Every row comes from one small tree of marks. The marks that hang from a mark follow it in brackets, in the order of their numbers. Every link used is in the known rows. Which tree was each row made from?
In the rows, zero is written as 128.
Known rows
K_257{K_204{K_285}}: [129  94 153  84 109 115 145 150  86  83 148 157 124 112 129  65 122 196
 152 154]
K_689{K_982{K_285 K_315{K_204}}}: [136 106 184 124 150 128 163 127 166  84 143 141 135 113 131  63 134 164
 146 116]
K_285{K_982{K_257 K_315{K_204}}}: [110  95 174 111 135 127 157 124 189  67 156 157 140 139 127  71 127 153
 159 120]
K_204{K_285{K_982{K_257}} K_315 K_689}: [110 146 156  76 103 135 178 129 185  44 125 176  94 109 115 101 116 152
 120 125]
K_204{K_285{K_982{K_257 K_315 K_689}}}: [122 121 165 104 127 133 167 119 222  66 135 152 113 105 116  80 111 154
 155 122]
K_315{K_982{K_689}}: [116 105 160 106 100 121 146 127 105  50 149 137 115 104 117  84 123 169
 161 112]
K_285{K_982{K_257{K_204} K_315}}: [105  97 173 108 132 125 158 136 179  71 157 164 148 144 123  61 111 149
 159 137]
K_707{K_204{K_285{K_982}}}: [124 113 154  86 130 128 158 138 101  82 128 165 119  98 122  78 131 169
 133 135]
K_285{K_982}: [100 102 167  86 118 116 157 132 143  57 154 146 135 141 119  70 139 167
 141 134]
K_204{K_285 K_315{K_982{K_257}} K_689}: [115 145 163  84  99 135 168 130 132  35 122 176  82  89 120 110 112 165
 130 114]
K_689{K_982{K_257{K_204} K_285 K_315}}: [129 108 178 129 154 135 158 138 183  77 150 160 140 115 128  46 109 153
 159 137]
K_982{K_257 K_689}: [128 101 134 110 115 124 147 129 149  49 152 137 119 102 119  63 111 175
 181 134]
K_982{K_257{K_204{K_315}} K_285 K_689}: [150 107 131 118 126 133 150 132 143  76 146 141 112  96 128  57 109 154
 164 142]
K_315{K_204 K_982{K_285 K_689}}: [141  94 150 121 111 132 140 116 119  81 155 130 109 103 129  79 144 160
 154 103]
K_257{K_204{K_285 K_315 K_689{K_982}}}: [126 124 156  84  90 125 166 157 115  69 134 180 111 107 121  85 107 163
 130 141]
K_315{K_204{K_285} K_982{K_689}}: [136  98 154 109  88 131 141 123 121  71 149 149  98  90 125  95 131 166
 161 102]
K_315{K_204 K_982{K_257 K_689}}: [128  86 146 122  95 132 132 125 122  57 165 152 112 102 126  81 124 158
 179 107]
K_315{K_204}: [130  80 152  95 113 112 141 136  79  73 157 138 129 121 136  74 148 199
 159 128]
K_707{K_982{K_257 K_285 K_315{K_204} K_689}}: [140 116 166 134 149 133 156 122 223  90 132 150 122  92 131  70 128 138
 174  94]
K_204{K_315{K_982{K_285}} K_689}: [116 138 164  89 113 127 169 126 102  49 127 148 100 110 124 101 130 165
 115 113]

Write each row's tree
[120 110 163 110 142 126 143 144 163  81 145 170 129 106 133  51 133 158
 161 132]  K_707{K_982{K_257{K_204} K_285}}
[125 111 159 105 134 130 163 138 167  78 141 165 129 118 126  69  98 177
 157 140]  K_982{K_257{K_204{K_285 K_689}} K_315}
[144  97 167 127 172 133 153 114 171  88 145 134 130 114 141  60 133 178
 160 122]  K_982{K_257 K_285 K_315{K_204}}
[116 146 167  77  94 129 172 130 115  43 117 166  83  92 120 116 120 168
 118 111]  K_204{K_285 K_315{K_982} K_689}
[112 110 164 116 129 129 166 119 219  60 148 145 134 127 114  71 109 139
 164 118]  K_285{K_982{K_257 K_315 K_689}}
[101 107 165 104 126 129 165 135 194  72 156 166 146 148 118  66 109 148
 148 136]  K_285{K_982{K_257{K_204{K_689}} K_315}}
[121 131 149  94 137 139 173 135 157  83 124 173 119 104 116  83 115 155
 127 128]  K_707{K_204{K_285{K_982{K_257 K_315}} K_689}}
[122 149 166  81  97 129 180 141 152  46 117 172  92  92 116 102 114 164
 120 121]  K_204{K_285 K_315 K_689{K_982}}
[124 142 155  69 102 123 176 134 120  51 114 157  91  96 122 107 123 184
 120 125]  K_204{K_285 K_315 K_689}
[126 115 161 100 145 134 162 134 131  81 125 171 123  96 124  77 118 160
 143 130]  K_707{K_204{K_285{K_982{K_257 K_315}}}}
[121 127 153  89 111 126 163 144  39  62 120 168 112  96 123 102 122 160
 124 116]  K_707{K_204{K_315{K_982} K_689}}
[132 108 160 109 137 133 161 124 180  75 140 156 120 112 130  81 117 180
 159 119]  K_982{K_257 K_315{K_204{K_285 K_689}}}
[114 103 148  92  97 119 156 159 112  75 159 165 139 133 118  62 116 173
 140 149]  K_257{K_204{K_689{K_982}}}
[126 137 151  90 115 138 164 140  79  60 113 183  94  77 122 103 113 158
 127 119]  K_707{K_204{K_285 K_315{K_982{K_257}} K_689}}
[115 115 157  84 108 126 168 142 162  91 145 166 129 135 118  77 114 164
 129 142]  K_257{K_204{K_285{K_982{K_315}} K_689}}
[120 108 150 101  98 140 143 128 143  60 155 173  98 104 126  91 130 172
 150 113]  K_315{K_204{K_285 K_689} K_982{K_257}}
[129 103 147 122 120 137 139 126 138  69 158 147 114 103 123  61 114 152
 164 129]  K_315{K_982{K_257{K_204} K_285 K_689}}
[128 100 169 110 142 126 154 138 149  78 143 162 132 111 132  64 100 180
 171 142]  K_982{K_257{K_204{K_285}} K_315}
[125 130 160  91 104 131 167 125 176  45 125 166  94  91 119  96 112 145
 148 122]  K_204{K_285{K_982{K_257 K_689}} K_315}
[118 105 142  92 106 122 151 150 102  55 150 169 124 120 127  70 107 176
 155 149]  K_982{K_257{K_204{K_315 K_689}}}
[148 118 162 122 157 126 171 108 177  90 128 104 125 104 124  69 124 167
 151 114]  K_982{K_285 K_315 K_689}
